Each row was made from one small tree. The marks that hang from a mark follow it in brackets, in alphabetical order. Every link used is in the known rows. Write each row's tree.
Known rows
vibolo{deben{satifor vogip} meni{siranu}}: [-10.3  -3.0  10.8  11.5  16.3 -10.6 -20.1  -7.4 -39.2  14.4  -9.2   1.2
  -9.2 -18.1 -59.9  17.6   5.0  11.3  42.8 -16.8  30.3   5.8   4.9   4.2
  18.6 -12.8   9.7 -26.4  -0.1  12.5  -1.1]
siranu{deben}: [ 11.6   2.7   3.8  -0.6   7.2  -3.7  -6.1   1.6  -8.9  -9.2  -6.2   1.0
  -3.0   6.7  -3.9  -3.3 -14.4   8.9  21.6   6.6 -11.3  -9.6  -4.5 -12.0
   4.3  -0.8   0.3  -8.0   8.5  -6.4   0.0]
siranu{deben{vogip}}: [ 14.0  16.1  14.3 -12.5  -2.7 -15.1 -13.1 -15.9 -11.9  -3.1  -4.7  -1.9
 -11.7   7.7  -9.9   0.0 -16.1  19.6  46.2  13.0  -9.7 -11.6  -8.8  -2.4
   3.4 -10.2   8.4  -9.5   6.9  13.5   5.0]
satifor{meni{vogip{deben}}}: [  3.3  17.3   8.0  -7.0 -16.6  -2.4 -14.0  -4.4  19.9   2.4   0.2  -1.5
 -36.3 -15.8   7.6   0.1   2.4   9.0 -19.3  -9.9   0.4  16.8  15.2   6.3
   4.2 -16.7   0.2  -5.3   4.0  -4.9 -14.2]
deben{meni satifor vogip}: [  2.3   4.6   5.1   2.2  -0.9 -26.4 -16.9  -9.5  -9.0  14.4  20.1 -36.7
 -36.2  -3.9 -52.4  12.1 -25.4  18.8  33.4  -5.2   7.9   5.5  -2.8  -7.7
  18.4 -11.8  12.3  -9.5  -2.8  17.0   6.6]
vogip{deben{meni{satifor} vibolo}}: [ 10.3  -8.2  -8.4  10.5   3.0  -4.7  -9.8  15.2  14.6   4.5  29.6   4.3
 -32.4 -33.5 -31.6 -12.0  -0.4  11.1  -0.1  -0.3   9.7  29.4  -4.4   2.4
  10.3   4.3 -18.5 -14.3 -24.7 -17.1   5.0]
satifor{meni}: [ -0.8  -5.4   0.8   7.3   2.9  18.1  -8.1  -3.2   4.6   4.9   7.0  -5.7
 -12.1 -11.3  -8.3   8.9  -7.0  -3.4  -2.2  -5.6  -5.7   9.8  13.9  -3.0
   7.7   0.4   3.3  -2.1  -2.7  -7.8 -14.8]
vibolo{deben{satifor}}: [ -6.0  -4.2   4.2  16.7   9.6  -1.7  -2.6   1.1 -22.4  -7.1 -12.6  -5.3
 -16.0  -0.6 -35.1   8.8  -7.1  -7.2  27.9  -8.9  18.0   4.8  -9.1  -7.5
   6.4  -4.1   5.9  -7.1   9.7   0.8 -13.1]
siranu{deben{meni{satifor vibolo} vogip}}: [ 17.7   4.0  11.4  -8.8   1.7 -15.8 -15.3  11.5 -10.9  -0.1   8.6   0.2
 -31.6 -18.3 -30.2  -2.2 -15.4  26.1  56.9  15.5   2.1  12.6   4.5 -38.6
  25.6  -1.8  10.3 -21.5 -12.5   2.9   8.6]
satifor{deben}: [ -3.7  -0.5  -2.8  16.8  -3.2  -0.1 -11.4   5.7   5.2   3.3 -12.8  12.0
 -20.5 -19.8  -5.7   5.7  11.1   1.1  -3.7  -4.0   4.9  -6.8  -2.2 -24.6
   4.2   8.2   1.6   5.3   4.0  -3.1 -14.6]
deben{satifor siranu vogip}: [  5.6   7.1  -3.4  -9.7   9.7 -21.5 -13.7 -12.3   3.2   8.4   4.0 -14.1
 -15.9  14.8 -15.6   0.7 -14.2   6.9  31.1  -3.0   3.4  -3.4  -0.8 -14.0
  16.3 -18.8   5.9  -7.1  -7.4  13.9   5.4]
vibolo{meni{satifor}}: [-15.0  -7.1   1.9   8.7   6.7   2.4  -2.5  21.3 -21.9  -6.1  -4.2   6.9
  15.9 -23.8 -27.0   6.9   9.8  -0.2  -1.1   1.3  26.5   3.8  10.1   3.4
  14.3  12.3 -16.9 -16.7 -26.2  -8.3  10.5]
deben{satifor}: [ -3.4  -0.5  -1.2  13.5   7.8  -6.6  -2.9  -1.5  -5.2  -3.5   6.0 -19.3
  -9.4   4.4 -26.4   6.9 -14.1  -5.1   9.6  -4.5   8.7   6.1  -0.8   1.7
   6.5  -5.0   7.8  -2.5   1.5   1.7   2.0]
vibolo{meni{satifor siranu{deben} vogip}}: [ -6.1   7.6  -0.1  -3.8  20.9 -11.1 -22.0  28.1 -26.4  -4.3   0.7   6.7
  16.0 -32.1 -20.9  -0.6  14.7  21.3  17.6  13.4  14.9   9.6  13.7 -15.5
  23.3 -12.1 -16.9 -24.8  -1.3  -2.2  25.0]
deben{meni siranu vibolo vogip}: [  9.2  -2.4  -9.3 -16.5   7.6 -22.0 -22.7  -9.1  11.3  32.9  42.5 -16.8
 -22.5 -10.0  -3.2  -6.6  -0.3  29.0  30.5  -0.6 -17.0   9.7  -1.8 -30.5
  12.7 -11.2  -4.4  -7.4 -19.0   4.6   8.8]
deben{meni{siranu vogip}}: [ -0.9   2.7  -7.8 -13.7   8.3 -12.7 -19.5  15.9   2.6  22.7  22.4 -15.5
 -13.2 -25.8 -10.5  -3.1  12.5  27.7  -1.1  -3.1  -1.8  20.5   9.9 -21.2
  18.0 -22.9  -5.8  -9.8  13.8  10.2  15.7]
vogip{deben{satifor siranu}}: [ 15.9  -2.3  -9.5   1.4  16.0 -11.0  -3.9   0.7  24.3  -3.2 -10.2   1.8
 -26.4   5.2 -10.4 -14.8 -17.3  -1.9  -9.1 -15.9  11.3   4.5   1.2  -6.7
  14.7 -12.3  -7.6 -14.7  -7.6  -4.8  -5.5]
deben{meni vogip}: [  3.4   4.5   4.5 -10.2  -8.2 -20.6 -14.8  -7.3  -3.6  16.5  15.3 -17.0
 -26.4  -9.5 -24.0   5.6  -9.3  22.5  25.8  -0.2  -0.7   0.1   0.2  -6.6
  12.7  -8.2   5.8  -8.2  -5.4  18.1   5.5]
meni{satifor{deben{vibolo}} siranu vogip}: [-13.8   7.8 -10.0  14.5   6.9  -0.8 -32.1  20.0   5.1  13.5  27.5  16.0
 -11.2 -48.1  -2.1   3.0  42.7  16.4   7.7  13.6   7.2  31.9   5.9 -33.6
  11.5  -7.2 -12.5   2.6   6.7   0.8   8.8]
meni{satifor siranu vogip{deben}}: [  6.7  10.5  -3.8 -10.0  -0.3  -1.3 -10.4  20.9  12.1  -5.0  -0.2  23.7
 -10.0 -24.1   0.4 -10.6  19.5  12.6 -12.0   4.2  19.7  24.0   8.8  12.2
  14.2 -25.5 -20.7 -13.5   5.5   8.3  12.2]

Which tree is each row?
[ -5.6   6.7  -2.8   5.9   0.0   1.4 -23.1  26.4   6.9   9.6   0.4  28.6
 -21.2 -46.6   7.3   0.4  39.8  15.7   2.9  13.2  17.2  28.3  20.6 -52.5
  20.1  -5.4   1.1  -1.6   9.7   3.5   3.2]
meni{satifor{deben} siranu vibolo vogip}
[ -3.0   2.4 -16.6  -5.2  16.0 -37.9 -25.5   8.8   9.8  25.8  46.7 -41.0
 -26.4 -12.0 -12.1  -2.6  -3.4  24.3  15.7  -2.0  -8.1  24.7   1.5 -43.7
  16.3 -22.3  -2.6  -3.1 -10.1  -4.0  17.0]
deben{meni{vogip} satifor siranu vibolo}
[  2.7 -21.7 -13.1   7.8  22.4  17.8 -11.5  33.3 -14.4   8.2   4.5  20.4
  -9.9 -41.5 -39.6   1.1  10.2   7.5  25.4  -1.7  23.3  19.8   1.0 -19.5
  31.8  -1.9 -20.9 -24.9   3.7   5.3  -2.7]
vibolo{deben{meni{satifor siranu}}}
[ -4.5   3.5   3.9   2.6  11.1 -10.7 -16.0   8.5 -15.9   9.2   0.2   0.3
 -23.5 -17.9 -12.6   3.9  21.0  10.6  29.2  -6.5  15.3  34.6  10.2 -34.9
   9.2 -24.2  19.8 -11.5  22.3   3.5  -1.1]
meni{siranu vibolo{deben{satifor}} vogip}
[ 19.2 -12.9 -14.7   0.6  19.5 -16.6  -9.8  12.2  22.9   6.3   3.9 -11.2
 -44.2  -7.1 -32.7 -15.7 -25.2  11.3  -8.9 -18.7  11.0   8.7   3.1 -19.7
  26.7 -12.6 -11.7 -21.4 -13.1  -6.2  -3.6]
vogip{deben{meni satifor siranu}}
[  7.0 -13.6   0.0   2.0  14.5  13.8  -4.9   9.7  -9.6   8.1  -8.1  31.7
 -11.1 -22.4   2.4  -5.1  23.2   2.7  20.3  -5.9   8.0  23.1  10.0 -24.6
   5.4  -6.1  12.4 -13.1  15.7  -3.4 -11.5]
meni{siranu vibolo{deben}}
[-14.8   2.2  17.3  -2.8  -6.2  -7.4  -9.8   7.2 -41.3  -1.9 -20.8  20.3
   0.6 -25.4 -37.6  12.7  15.7   5.5  43.8   1.9  35.3  -5.2  -0.1   1.8
  14.9   3.4 -10.2 -24.1 -20.3   6.6  -2.8]
vibolo{deben{vogip} meni{satifor}}
[ -9.4  -3.2  -6.0  25.4   3.3   7.2 -20.3  13.5   3.8   1.6  14.1  17.3
 -16.3 -36.8 -10.5   5.0  21.3   0.5   9.4  11.4   8.2  15.9  -2.9 -26.4
   5.4  15.2 -11.9   2.5 -12.0 -12.2  -3.7]
meni{satifor{deben{vibolo}}}
[ -4.4   3.0  13.4  12.8  -5.5   3.3 -20.2 -17.8 -18.5   6.9  -2.0 -13.9
 -36.6  -7.1 -43.2  23.5 -14.3  -0.7  48.7 -12.5  14.6  10.5   3.4  -8.6
  15.4  -9.9  16.6 -10.9   6.8   7.1 -24.0]
vibolo{deben{satifor{meni} vogip}}
[  3.6   6.3  -3.9  -1.6  -3.9 -16.6 -28.8 -12.5  16.0  21.3  15.8   9.4
 -25.8 -16.3  11.5  -2.5  16.9  18.9  28.4   1.1  -9.5   0.8  -1.0 -39.7
   5.6  -2.2   1.2   4.1  -8.1   4.4  -6.1]
satifor{deben{siranu vibolo vogip}}
[ -2.7   0.5  -8.2 -25.0   3.9 -24.7 -15.9  21.0  -4.1  17.9  -3.5  -1.7
 -21.0 -23.0   4.4  -6.2  11.6  18.4  17.5  -4.1   2.4   3.5  -1.0 -51.6
  22.4 -20.7 -13.1 -12.4   3.1   5.2  -7.2]
vibolo{deben{meni{vogip} siranu}}
[ -6.3   2.3  -8.5  -0.6   3.8 -12.6 -31.2  19.4   9.8  24.3   9.6  -1.9
 -36.0 -47.1 -15.8   6.3  20.1  27.3  -6.3  -4.1   2.6  14.3   9.4 -43.3
  21.7 -14.9  -1.9  -4.5  19.9  13.1   1.9]
satifor{deben{meni{siranu vogip}}}
[ 11.5   7.4   4.4  -4.9  13.5   6.6 -25.1   5.2   3.4  11.0  13.0   3.9
 -22.5 -22.5  10.9   1.1   6.7  23.4  23.1   5.4 -18.6  31.9  29.6 -41.4
  15.4 -19.5  20.6 -12.3  20.0 -10.5  -0.6]
satifor{meni{siranu{deben} vibolo vogip}}
[  8.3  -0.2   0.4  20.3   4.7 -14.0  -8.2 -11.7  13.9  -1.5  22.2 -11.6
 -32.8  -0.9 -26.4  -7.6  -8.0   2.5  -0.7 -12.0   3.9  24.2  -6.3  13.4
  -6.5  -7.4   4.9  -3.8  -8.5 -15.0  -1.9]
vogip{deben{satifor vibolo}}
[ -4.6  12.6   9.3  11.6 -15.0 -16.1 -26.8 -18.8   2.7  15.3  17.8   4.5
 -29.4 -18.3  -6.3   8.8  17.3  15.7  28.0   4.7  -5.8   5.8  -5.4 -16.6
  -7.6   1.4   9.5   7.6  -2.4   3.7  -4.4]
satifor{deben{vibolo vogip}}
[  0.8 -13.0 -16.8  20.4  29.3   7.8 -20.8  -6.7  16.1  15.9  39.8 -22.2
 -20.2  -2.7 -13.0   4.9 -10.3  -4.3  13.3 -11.2 -11.3  27.0  11.1 -30.1
  15.2  -6.0   1.9  -5.6 -17.5 -19.2  -6.2]
deben{satifor{meni} siranu vibolo}
[  8.4  -5.5   9.8  -0.6   3.0  20.2 -21.2 -12.2 -11.2  21.6   1.5  21.3
 -34.1 -26.5  -9.3  11.0  15.3  11.5  44.1  -8.0   3.5  28.6  22.8 -24.3
  14.8  -8.9  24.4 -14.6  10.6   3.7 -20.5]
satifor{meni{siranu vibolo{deben{vogip}}}}
[ 18.2  -3.8 -11.0  -5.4   9.9  -6.3  -6.7  -3.6  29.2   8.2  14.8  14.9
 -16.9  -5.8  18.3 -24.9   6.1   7.4 -10.7  -7.4  -9.0  14.1  -1.8  -8.5
  -2.7  -6.0 -13.5  -5.7 -17.0 -18.2  -1.2]
vogip{deben{siranu vibolo}}
[ 23.5 -15.0  -9.1   0.8  14.7  10.4  -7.2  28.6  19.5   6.6  11.1  26.7
 -33.5 -40.8 -23.0 -16.8   6.1  16.8  -8.9  -5.6  19.4  37.8  19.2 -11.0
  26.5  -2.3  -6.4 -26.6  -8.0  -9.3   5.1]
vogip{deben{meni{satifor siranu vibolo}}}
[ -9.1   8.9  -4.1  -9.1  -5.5 -19.0 -12.7  26.0  -3.8   6.5  16.7 -15.6
 -13.8 -26.6 -14.7   3.7   5.4  18.0   9.2  11.8  14.3  18.3   4.9 -23.5
  20.3  -9.1 -15.3  -7.4  -6.2   8.8  16.5]
deben{meni{satifor vogip}}
[  7.7   7.4   6.0  -2.4   6.3 -37.6 -20.9  12.3  -7.8   4.1  14.6 -34.5
 -44.5 -10.6 -31.5   1.4 -19.5  29.2  34.4   3.8  -4.6  22.2   5.8 -53.4
  18.0 -18.9  22.1 -13.2   8.0  -6.0   9.6]
siranu{deben{meni{vibolo vogip} satifor}}
[  4.6   1.3  -4.3 -15.0   2.6 -15.7 -16.5  16.3   6.6  28.6  26.4  -6.4
 -23.9 -28.9   1.2  -6.0  16.4  30.5   0.1  -0.7  -3.4  38.0  21.0 -40.9
  14.9 -17.9  12.1  -8.9  11.2   4.3  13.8]
deben{meni{siranu vibolo vogip}}
[ 10.2 -13.4  -4.0   8.0  16.3  29.0 -11.2   2.1  11.2  19.2  17.0  13.0
 -17.7 -24.0   1.8   2.4   9.2   3.9  -1.4  -9.2  -5.5  35.4  32.0 -17.9
  13.3  -1.7  19.6  -8.3   5.8 -13.1  -9.3]
satifor{meni{siranu vibolo}}
[ -7.7 -12.9  -6.2  13.8  24.0   0.3 -16.7   1.7  -8.9  18.6  33.0   2.2
  12.3 -25.9 -17.1   0.5  22.7  14.1  -1.6  -9.1  -0.5  24.9  11.7   1.2
  -0.8   1.5  -1.4 -10.5  -9.5 -14.6  15.9]
deben{vibolo{meni{siranu}}}
[-19.0   4.6  -2.3  13.7  19.8 -24.9 -28.3   1.6 -14.6  22.2  38.8 -26.0
   0.6 -21.6 -31.2   7.7  20.5  20.6   8.1  -7.5   6.3  34.9  12.4  -6.0
   2.2 -19.2   6.3  -8.0  -0.3  -5.8  24.5]
deben{satifor vibolo{meni{siranu vogip}}}
[  1.1  -6.9 -13.2  15.0  11.8  -3.9 -22.2   1.4  21.2  17.3  13.1  14.1
 -17.5 -23.1  14.7  -6.6  19.5   5.4   2.7  -1.8 -11.6   6.4  -1.0 -46.6
   5.2   6.4  -6.6   3.1  -9.2 -11.1  -7.7]
satifor{deben{siranu vibolo}}
[  4.6   7.7  -1.6  -8.2  -3.8 -13.4 -24.4  -6.5  14.3  11.7 -12.4  17.3
 -24.9 -14.8   7.4  -0.4   7.6  12.8  19.6   0.0   1.5 -15.7   1.6 -39.9
  16.6  -5.0  -3.1  -1.3  -2.7  15.7 -10.7]
satifor{deben{siranu vogip}}
